(in the rows, 128 means zero)
Known rows, with every way that one mark hangs from another:
{mufip mizu}: [127 127 135 151 134 141 161 150 141 130 131 127 111 119  98 118 139 118
 129 128 124 144]
{gakem {kugo {kifut muri}}}: [114 114 143 138  95 153 118 128 161 160 144 112 102 118  46 127  89 148
 122  90 120 165]
{mufip {mizu tefeb}}: [114 139 157 179 129 155 176 148 134 102 118 131 119 136  87 112 154 107
 126 151 119 165]
{gakem {kugo {kifut {muri leved}}}}: [133 105 163 147  81 140 100 126 170 174 143 106 111 157  58 124 108 133
 119  71 124 165]
{kugo {kifut {muri {leved {mufip mizu}}}}}: [118 139 171 185 108 136 163 140 150 137 140  97 115 158  56 133  98 109
 129  85 115 191]
{leved mufip {tefeb {kifut kugo}}}: [ 96 122 193 139 131 174 122 134  86 142 118 132 112 150 105 181 127 110
  91 125 129 173]
{kugo kifut}: [103 126 123 137 127 139 142 118 153 142 129 107 136 122  98 133  94 143
 135 120 132 126]
{kifut kugo {muri {leved mufip}}}: [144 131 182 142  92 120  93 119  92 127 133 120  98 168 102 128 115  98
  90 106 116 202]
{mufip {leved tefeb} {mizu deren}}: [135 134 187 177 144 154 214 116 142 117  94 155 142 178  46 126 169 134
 122 135 157 175]
{mufip leved mizu}: [136 123 132 165 145 146 206 140 153 128 127 129 141 129  71  95 142 125
 116 122 138 151]
{mufip {leved {tefeb kifut}} mizu}: [129 120 159 173 158 179 209 162 142 149 130 132 145 147  58 127 150 120
 115 100 150 161]
{muri {leved mufip {tefeb kifut}}}: [113 127 200 157 128 156 125 145 120 152 121 123 146 195 131 189 153 106
 123  93 134 146]
{kifut kugo {muri {leved tefeb}}}: [166 118 191 127  85 127  87 123  82 141 134 128 104 182  86 120 128 111
  88  97 133 211]
{leved {mufip {mizu deren}} tefeb}: [100 150 213 179 132 153 178 120 120 109  86 152 120 177  77 175 161 121
 129 147 134 174]
{kifut kugo {muri {leved {mufip mizu}}}}: [146 131 190 167  95 132 126 140 106 128 135 120  82 160  71 117 124  88
  91 107 110 219]
{gakem {kugo kifut}}: [ 88 101 146 138 108 158 124 123 179 171 124 115 121 117  75 138 110 153
 123 110 127 124]
{mufip leved {mizu deren {tefeb kifut}}}: [128 143 169 208 159 174 220 140 161  94 106 148 129 174  42 123 173 103
 126 149 145 175]
{muri leved}: [145 121 148 136 114 115 110 127 138 141 128 121 135 169 140 127 148 117
 126 110 132 126]
{tefeb {kifut muri} mizu}: [160 138 120 145 128 153 115 156 134 131 165 149 113 120  78 146 125 106
 131 111 128 150]
{gakem kugo}: [114 103 152 129 108 149 110 133 155 156 124 136 113 127 104 136 146 139
 114 119 123 125]
{kifut kugo muri}: [155 130 137 119 105 124  98 123  90 121 142 129  84 121  86 104  99 114
  95 122 119 197]
{leved {mufip {mizu deren tefeb}}}: [ 93 162 201 204 131 155 190 122 132  75  86 148 114 175  76 153 167 103
 132 175 120 179]
{mufip {mizu deren {tefeb kifut}}}: [120 149 172 194 147 165 175 147 148  95 106 146 101 166  68 145 170  95
 139 156 128 166]
{mufip leved}: [136 125 123 144 139 135 173 121 140 129 127 130 156 139 103 107 130 134
 117 123 145 135]
{muri {leved {mufip {mizu deren}} tefeb}}: [117 140 234 186 119 142 161 121 128 123  86 145 127 218  87 172 180 110
 129 128 137 175]

Rows:
[165 149 143 155 133 146 114 135 139 113 140 169 105 149  62 159 139 105
 141 134 141 159]
{tefeb {kifut muri} {mizu deren}}
[157 126 132 124 121 142  95 146  98 134 155 126  76 120  83 124  97 101
  99 105 121 190]
{tefeb {kifut kugo muri}}
[135 127 160 145 135 159 101 117 138 130 118 173  95 146  77 165 154 106
 112 167 145 141]
{tefeb {kifut kugo} {mizu deren}}
[146 131 140 146 101 120 119 123 143 145 148  99 126 159  82 117  92 123
 132  80 127 166]
{kugo {kifut {muri leved}}}
[124 132 146 199 157 180 219 164 157 113 129 131 139 144  58 108 157 102
 117 128 135 167]
{mufip leved {mizu {tefeb kifut}}}
[ 96 134 180 149 141 167 143 146 109 138 120 130 138 154 120 189 134 118
 123 111 133 146]
{leved mufip {tefeb kifut}}
[119 140 164 161 104 127 131 120 136 138 138  98 131 167  86 142  89 119
 131  85 120 175]
{kugo {kifut {muri {leved mufip}}}}
[125 103 194 147  76 153 105 126 153 179 132 114 124 178  48 140 119 143
 117  66 132 179]
{gakem {kugo {kifut {muri {leved tefeb}}}}}
[120 149 165 171 142 155 141 126 137  93 106 147 116 177  99 159 158 104
 140 156 134 152]
{mizu deren {tefeb kifut}}
[137 136 148 156 145 154 123 127 156 126 123 170 121 150  93 175 162 112
 144 151 146 116]
{tefeb kifut {mizu deren}}
[124 136 151 193 139 164 223 140 148 101 118 134 147 146  62  90 158 114
 113 144 135 172]
{mufip leved {mizu tefeb}}
[173 119 153 132 105 131  78 145 107 146 153 117  83 161  93 120 117  88
  96  84 124 189]
{tefeb {kifut kugo {muri leved}}}
[138 132 173 170 152 175 174 118 152 132 111 182 163 180  55 166 176 126
 129 140 172 140]
{mufip {leved {tefeb kifut {mizu deren}}}}
[149 130 204 155 109 138 115 102 141 132  99 176 150 212  95 172 192 122
 135 142 155 136]
{muri {leved {tefeb {mizu deren}}}}
[139 141 202 152  97 130 122 128  92 128 128 125 135 195 106 156 133 112
 118  87 127 193]
{kifut {muri {leved mufip tefeb}}}
[143 139 151 151 116 157 113 146  93 106 144 129  83 138  71 119 115  90
  96 127 118 210]
{mizu {tefeb {kifut kugo muri}}}
[129 123 166 167 140 162 212 139 137 135 118 137 153 148  63 109 153 133
 112 116 147 168]
{mufip {leved tefeb} mizu}
[139 130 174 144  98 132 125 121 125 152 138 105 139 180  72 131 102 135
 128  74 138 182]
{kugo {kifut {muri {leved tefeb}}}}
[ 94 158 196 210 149 173 186 144 139  87  97 143 105 175  73 171 166  90
 137 159 121 175]
{leved {mufip {mizu deren {tefeb kifut}}}}
[143 116 175 151 124 163 111 149 142 163 137 154 150 180 109 174 175 108
 128 106 148 123]
{muri {leved {tefeb kifut mizu}}}
[114 126 207 182 134 169 158 168 132 153 122 121 129 188 102 175 163  96
 122  90 128 162]
{muri {leved {mufip mizu} {tefeb kifut}}}
[100 145 208 184 150 171 177 143 127 122  98 149 111 178  74 192 160 108
 134 131 135 169]
{leved {mufip {mizu deren}} {tefeb kifut}}
